Each row was made from one small tree. The marks that hang from a mark follow it in brackets, in alphabetical order. Every link used is in the known rows. Write each row's tree.
Known rows:
dile{sagev{gonez{sapa}} seno}: [ -2  22   6   3   5  -7   2  12  -8 -17   6 -13  -6  -4  -2   5   1   7
   7  10   3  -3  -7  -8  -7  17  17  11   0  -2  -6 -14  -3   5   3 -13
  -7   9  15  -7  -3  -7   7   1   7   3   3   2   6  -6   4]
vetor{gonez{sagev{dile} sapa vufal}}: [  9  21   8   1  -2 -19  -9   5   9  13  -3  -5 -14   5  -3  -1  21   3
  11   1 -13   2   1  -6  -3   4  21   5   4 -15   0 -18  -5  -2  -2 -19
 -10   3   8   1  18 -18  30  10   8  -3   8 -12  14  -1  -6]
sagev{dile{seno} gonez{sapa vetor vufal}}: [  2  24  -1   7  -5 -21  -1  20  -3 -11   7   2 -16  -4   1  -8   6   7
  11  16 -10  -4  -2  -6   6  14  14   3   6 -10   1 -18  -7   8   3 -18
  -6  11  21  -7  -8 -25  31  -4   7   7  -2  -7  11  -4  12]
dile{sagev}: [-1  6  2  0 -2 -2  9  3  1 -3 -1 -7  9 -2 -3  4  2  3  3  2  8 -3 -5 -7
 -1  1  7  5 -8  1 -4 -4 -6 -3  6  2 -4 -1  2 -6  5 -1 -1  3  0  1  2  3
  1  1  0]
sagev{gonez}: [ -5  -7   0   2   3  -1  -3   3   0  -5   9   3  -5   2   2   5   3  -1
  -2  -2  -1   0   1   1  -1   4  -2  -9   5  -4   3  -4   4   7   4  -4
  -1   6  10   6 -10  -9   9  -2  -1   3  -4   2   3  -2   4]
sagev{dile gonez{sapa}}: [  4   8   6   1   3  -9  -2   6   4  -6   6  -3 -12   4  -4   3   5   6
   9   4  -7   1  -2   1  -1   7   1  -1   6  -9  -4 -11  -2   7  -6  -9
  -6   8  14  -4  -7 -14  21   2  -3   3  -1  -5   9  -3   5]
gemut{gonez{sagev{dile} vetor vufal}}: [  5  23   3  10 -17 -24   4  18   0  13  -6  -4  -9  -4   9  -9  15  -3
  10  11 -10  12   2  -9   9   8  13  -3   4   0  16 -19  -8   2  -6 -14
   1   0   2  -9 -11 -17  24   5   4   2   5 -12   3  -1   8]
seno{dile{sagev{gonez{vetor}}} funi}: [-16  19   3   6 -13  -6  -8   4   3 -10   1  -1   8   1   2  16  -2   1
  -2   7   2   8  -3 -15   5   2   6  -7  -2 -10  -4 -14   0  23   4  14
  -7   7  14  -9 -11 -21  15  -1  14  15  -6   2   2  -4 -13]
funi{seno{dile{sagev{gonez{vufal}}}}}: [ -3  15  -5  14   0  -3  -6   9  15  -1   9 -13   1  -1   4  13  -4   8
   3  -5  -2  -3  -3 -17   3  -9  15  -9   0 -17   0  -7  -5  10  14   2
 -11   9   8   7   6 -20  13  -6  12  10 -11   4  12  -4  -4]
vufal{gonez{sagev{dile} sapa}}: [ 12  27   6   1  -4 -13  -1   2   0   4 -13 -11 -12  -3  -2   2   4   3
   6   4  -2   0  -1  -2  -1  13  15   3   9 -11  -2 -13   1  -1 -18 -12
   1   2  -3 -13  12 -11  18  17  -5  -1   6  -7   4   1  -1]
sagev{dile{seno} gonez{vetor vufal}}: [ -3  16  -5  10  -2 -16   2  18   2 -10   9   5  -9  -4   2  -7   2   3
  12  17 -15  -2  -2  -6   5  13   5  -4   1  -9   8 -12  -5   8   9 -11
  -5  10  19  -4 -14 -26  23  -8   6   8  -3  -2   6  -5  15]
dile{seno{funi}}: [-13  17   1   1   1  -1  -6   3  -7 -13   2   4   3  -5  -3   2 -10   3
  -2   8  -5   1  -2  -7  -2   6   5   3  -7  -1  -5  -2   8   8   6  11
   1   2   9  -3  -7   4  -3   0   9   3  -2   8   1  -6  -5]
gemut{gonez{sagev}}: [ -1  12   5   3  -7  -9   0   6 -10   9  -7  -8  -4  -3   7  -2  10  -5
  -2   1  -1   9   0  -4  -1  10   8  -3   2   6  10  -9   3   1  -9 -10
   1  -2  -5  -8  -7   3   5   9   0  -6   6  -7  -4  -3   2]
gemut{gonez{sagev{dile{seno}} sapa vufal}}: [  5  36   6  10  -9 -24   2  19  -7   4  -3 -14 -14  -8   4  -6   8   3
  16   9  -8   3  -5  -6  -2  13  23   8   3   0   8 -17  -3   1  -9 -20
   0   3   7  -8   0  -8  19  11   2   0   7 -12   9  -4  11]
gemut{gonez{sagev{dile} sapa vetor}}: [ 10  37   9   3 -12 -21  -3  11  -6   7 -12 -15 -13  -3   5  -8  15   1
   9  15  -9  12  -2  -5   3  13  14   5   6   1   5 -19  -5   1 -22 -17
  -1   1   2 -20  -7  -8  19  14   1  -5   8 -18   0  -1   5]
vufal{gonez}: [ 0  0 -4  0 -3  1  2 -4 -1  1 -4 -1 -5 -7  0  2 -7 -3 -7  0  1 -5  4  0
  4 10  0 -5  8 -7  1 -2  0  2 -3  0  5 -1 -5 -2  3 -6  1  5 -3  2  3  3
 -2 -3  1]
vetor{gonez{sagev}}: [  4  10   6  -3   2  -5  -5  -2  -3  10  -4  -3  -4   6   2   1  17  -6
   0  -1  -9   6   2  -5  -5   3  12  -1   0  -4   3  -9   6   1   0 -15
  -6   1   0   0  10  -3  10   5   9 -10   6 -10   0  -2 -10]
sagev{dile gonez}: [  0  -4   2   2   5  -6   0   3   7  -7   7   4  -7   8  -3   3   1   2
   5   3  -8   2  -4   0   0   9  -5  -9  -1  -6   2  -4   0   6   0  -3
  -2  10  15   1  -9 -14  15  -4  -7   6   2   1   3  -4   9]
gemut{gonez{sagev vetor}}: [  0  22   3   6 -12 -14   1   9 -14   8  -9 -11  -4  -5  11  -7  15  -8
  -1  11  -4  10   3  -7   4  11  10  -4   6   4  13 -12   0   2 -14 -13
   0  -3  -5 -13 -13  -3   8   4   8  -5   5 -13  -7  -2   4]
gemut{gonez{sagev sapa vufal}}: [  2  20   7   6 -13 -18  -3  13  -5  12  -6 -12 -13  -9  10  -3  17   1
   5  -2   2   3   4  -4   2   6  20   3  11  -1   9 -18  -5   2  -9 -17
  -1   0  -4  -2   0  -3  18  11   6  -1   5 -10   8   0   2]
dile{sagev{gonez} seno{funi}}: [-15  18   6   6  -1  -2   0   9  -5 -21  10  -2   6  -3  -4  11  -5   4
   3  10   2   2  -3 -15  -3  15  13   2 -11  -3  -5 -11   4  14  14   7
  -5   7  18  -2  -8  -9   7  -2  12   9   1  15   3 -12   0]
gonez{sagev sapa vetor}: [  6  31   9   2 -10 -14  -7   6  -9   3 -12 -12  -7  -2   7  -4  14   2
   5  12  -3   3   1  -3   0   5  20  10   6  -2  -2 -14  -3   0 -16 -18
  -6   1  -5 -16   1  -6  15   7  12  -6  -1 -15   1   4  -6]

Write each row's tree:
[  1  25  -3  11  -1  -3  -6   5   4  -6   1 -13   4   0   6   7  -3   5
  -4   8  -7   3  -6 -14   3  -4   8  -7   0 -15  -2  -8  -3  10   3  -1
 -12   8   7  -9  -2 -19   7  -4  11   4  -9  -3   1  -5  -3] => funi{seno{dile{sagev{gonez{vetor}}}}}
[ -2  39   8   6  -4 -17 -12   8   0   2  -1  -4 -12  -1  -7   1  12   4
  10   9 -15   1  -1 -13  -4   9  27  10  -3 -11  -3 -20   4  11   4 -11
  -8   3  15  -3  13 -13  28   6  16   1   5  -3  14  -6 -15] => vetor{gonez{sagev{dile{seno{funi}}} sapa vufal}}
[ -2  17  -2  10   3   3  -6   3   7  -3   7 -15   4  -1   3  14  -8   6
  -5  -2  -3   2  -7 -13  -2  -5   8  -9  -1 -16  -5  -3  -1   9   7   4
  -8   9   7   2   3 -14   3  -2   5   4  -6   4   5  -7  -3] => funi{seno{dile{sagev{gonez}}}}
[ -2  47   8   9 -14 -25  -7  15  -3  -4  -8  -4  -7  -3   0  -3   8   8
  13  21 -13   1  -1 -15   0   9  26  10  -3  -7  -3 -20  -3  11  -2  -5
  -7   2   9 -14   1 -17  28   4  16   5   0  -5  11  -2  -6] => gonez{sagev{dile{seno{funi}}} sapa vetor vufal}
[-12  23   6   7  -6 -11  -2  16   0 -17  11  -3  -3  -6  -2  11   2   8
   7   7   6  -1  -1 -13   1  13  23   6  -3  -7  -5 -19  -5  15  15   0
  -9   6  19  -1  -1 -15  20   2  17  14  -5  13  13  -8   0] => dile{sagev{gonez{sapa vufal}} seno{funi}}
[ -1  27   2   8  -4 -19   5  21  -3 -14   6  -8  -8  -9   5  -2   8   7
   7  18   1  -5  -2 -13   4  15  26   9   3  -7  -1 -20  -9   7   7 -18
 -10   9  15  -9  -4 -21  22  -2  17   7  -1  -1  11  -4   9] => dile{sagev{gonez{sapa vetor vufal}} seno}
[-11  28   5   7 -18 -15 -13  14   8  -9  -1  -6   0  -6   3  14   8   6
   3   5   3   0   1 -15   8  -1  19   0   5 -16  -7 -24 -11  24   5   7
 -10   6  17  -7  -3 -28  29   1  21  20  -7  -1  14  -2 -14] => seno{dile{sagev{gonez{sapa vetor vufal}}} funi}
[ -9  21   4   8  -3 -14 -10  15   5 -13  12   5 -14  -3  -6   4  -1   8
   9   9  -9  -4  -2  -8   2  11  12  -1   2 -11  -5 -16  -1  17   9  -1
  -6  10  23   2  -6 -21  29   1   9  14  -4   7  15  -8   3] => sagev{dile{seno{funi}} gonez{sapa vufal}}
[ -2  40   4   8 -14 -12  -4   7  -9  -7 -12  -3  -2  -5   0  -2  -5   1
   2  21 -13   3  -1 -12   2  18  16   0  -4  -9   3 -15   6  11  -5   2
   1   1   3 -17  -3 -14  16   4   8   3   3   2  -4  -9   0] => vufal{gonez{sagev{dile{seno{funi}}} vetor}}
[  0  41  10   0   2 -11 -14   1  -7  -4  -4  -7  -8   3 -11   3   8   4
   5  13 -17   6  -1 -10  -7  12  20   9  -4  -9  -8 -18   8   9  -2  -8
  -8   3  14  -9  12  -5  20   9  12  -2   6  -4   6  -8 -15] => vetor{gonez{sagev{dile{seno{funi}}} sapa}}
[-12  36   5   8 -12 -15  -2  18  -2 -19   7  -4  -5  -8   2   3   4   9
   6  21   3  -3   1 -17   5  14  27   7   1  -7  -5 -23  -5  17  12  -4
 -10   6  19  -6  -7 -20  26   0  24  12  -4   7  11  -6  -1] => dile{sagev{gonez{sapa vetor vufal}} seno{funi}}
[  0   1   2   2  -2 -11  -4  11   8  -3   7   0 -16  -3   3   2  11   4
   4  -2   2  -4   4  -1   3   3  12  -2  12  -9   2 -13  -4   7   4 -14
  -7   6   9   6  -3 -16  23   1  10   6  -6  -2  14  -2   4] => sagev{gonez{sapa vufal}}
[-13  11   0   6   1  -4  -6   7  -1 -18  10   9  -3   1  -7   6  -8   2
   4  10 -12   2  -4  -7  -2  12   0  -6  -7  -6  -2  -7   9  16   8   6
  -2   9  21  -1 -12 -10  14  -3   3  10  -1  10   3 -11   4] => sagev{dile{seno{funi}} gonez}
[-13  26   3   5  -1   0   4   3  -7 -15   4  -4  11  -5  -6   6  -9   1
   1  11   4   1  -3 -15  -4   8  13   5 -16  -2  -7  -6   1   7  11  13
  -3  -2  10  -7   2   1  -4   0   9   6   4  16  -1  -9  -4] => dile{sagev seno{funi}}
[ -8  22   3   4   1  -3  -1   1  -3 -13   4   5   1  -1  -8   2 -11   3
   2  12 -11   3  -7  -7  -3   6   2   2 -11  -4  -5  -4   4   8   4  13
   1   2  14  -7  -5  -3   3  -1   2   6   1   6   0  -8   0] => sagev{dile{seno{funi}}}
[  6  18   2   3 -13 -14  -3  10   2   4  -5  -3  -9  -6   4  -9   9   5
   6   8   1  -4   4  -3   8  -2  14   8  11  -2   1 -12 -10   4  -3 -11
  -5  -1   1  -7   0 -14  21   3  14   1  -5  -7   9   4  -1] => gonez{sapa vetor vufal}
[  9  31   4   1 -13 -13  -5   6  -6   3 -18 -14 -11  -8   7  -5   9   0
  -1  13  -2   1   4  -4   3  14  20   4  13  -9   0 -16  -3   1 -20 -18
  -1   0 -10 -17   5 -12  17  10   6  -5   1 -10  -2   0  -3] => vufal{gonez{sagev sapa vetor}}
[  2  25  -1  11  -5  -8  -9  12  14   0   8 -16  -5  -3   5  13  -3  11
   3  -3  -1  -4  -5 -14   1  -8  22  -2   8 -19  -6 -11 -10   9   8  -6
 -11  10   8   4  11 -20  18   1  12   9  -9  -2  18  -2  -6] => funi{seno{dile{sagev{gonez{sapa vufal}}}}}
[-16  11   4   5  -6  -3  -7   2   4 -10   6  -2   8   2  -2  22  -4   2
  -2  -2   6   5  -2 -13  -1   0   3  -9  -4 -10  -6 -12   1  21   8  16
  -5   6  14   0  -2 -16  10   1   8  16  -2   7   7  -8 -12] => seno{dile{sagev{gonez}} funi}
[ -6  26   4   7  -3 -13 -11   6   1   3   3   3  -3   2  -6   1   6  -1
   7   6 -17   4   1 -15  -3   8  19   2 -11 -10   2 -15   8   9  13  -4
  -7   3  16   1   9 -14  24   3  15   2   4   2   8  -7  -7] => vetor{gonez{sagev{dile{seno{funi}}} vufal}}
[ -1   6   6   4  -5 -12   5  13   7  -4   7  -6  -7  -3   2   7  10   6
   8   1   9  -5   0  -8   1   5  18   6   6  -7  -2 -16 -13   6   8 -13
  -8   6  11   5   5 -18  22   2   8   9  -2   1  14  -1   5] => dile{sagev{gonez{sapa vufal}}}
[-17  15   1   9  -3  -7   1  13   3 -15  13   3   3  -5  -1   9  -2   3
   5   7   3  -3   0 -18   1  11  19  -1 -10  -7   1 -14  -1  15  24   5
  -7   5  20   5  -7 -15  15  -4  16  13  -2  16  10 -11   0] => dile{sagev{gonez{vufal}} seno{funi}}
[  9  31   6   4 -14 -25  -2  15   7   7  -8  -8 -10   1   5  -7  16   6
  14  14  -9   0  -1  -5   5   2  22   9   3  -6   1 -16  -7   1  -9 -18
  -7   2   3 -11   5 -20  33   6   7   1   1 -15  12   4  -1] => gonez{sagev{dile} sapa vetor vufal}
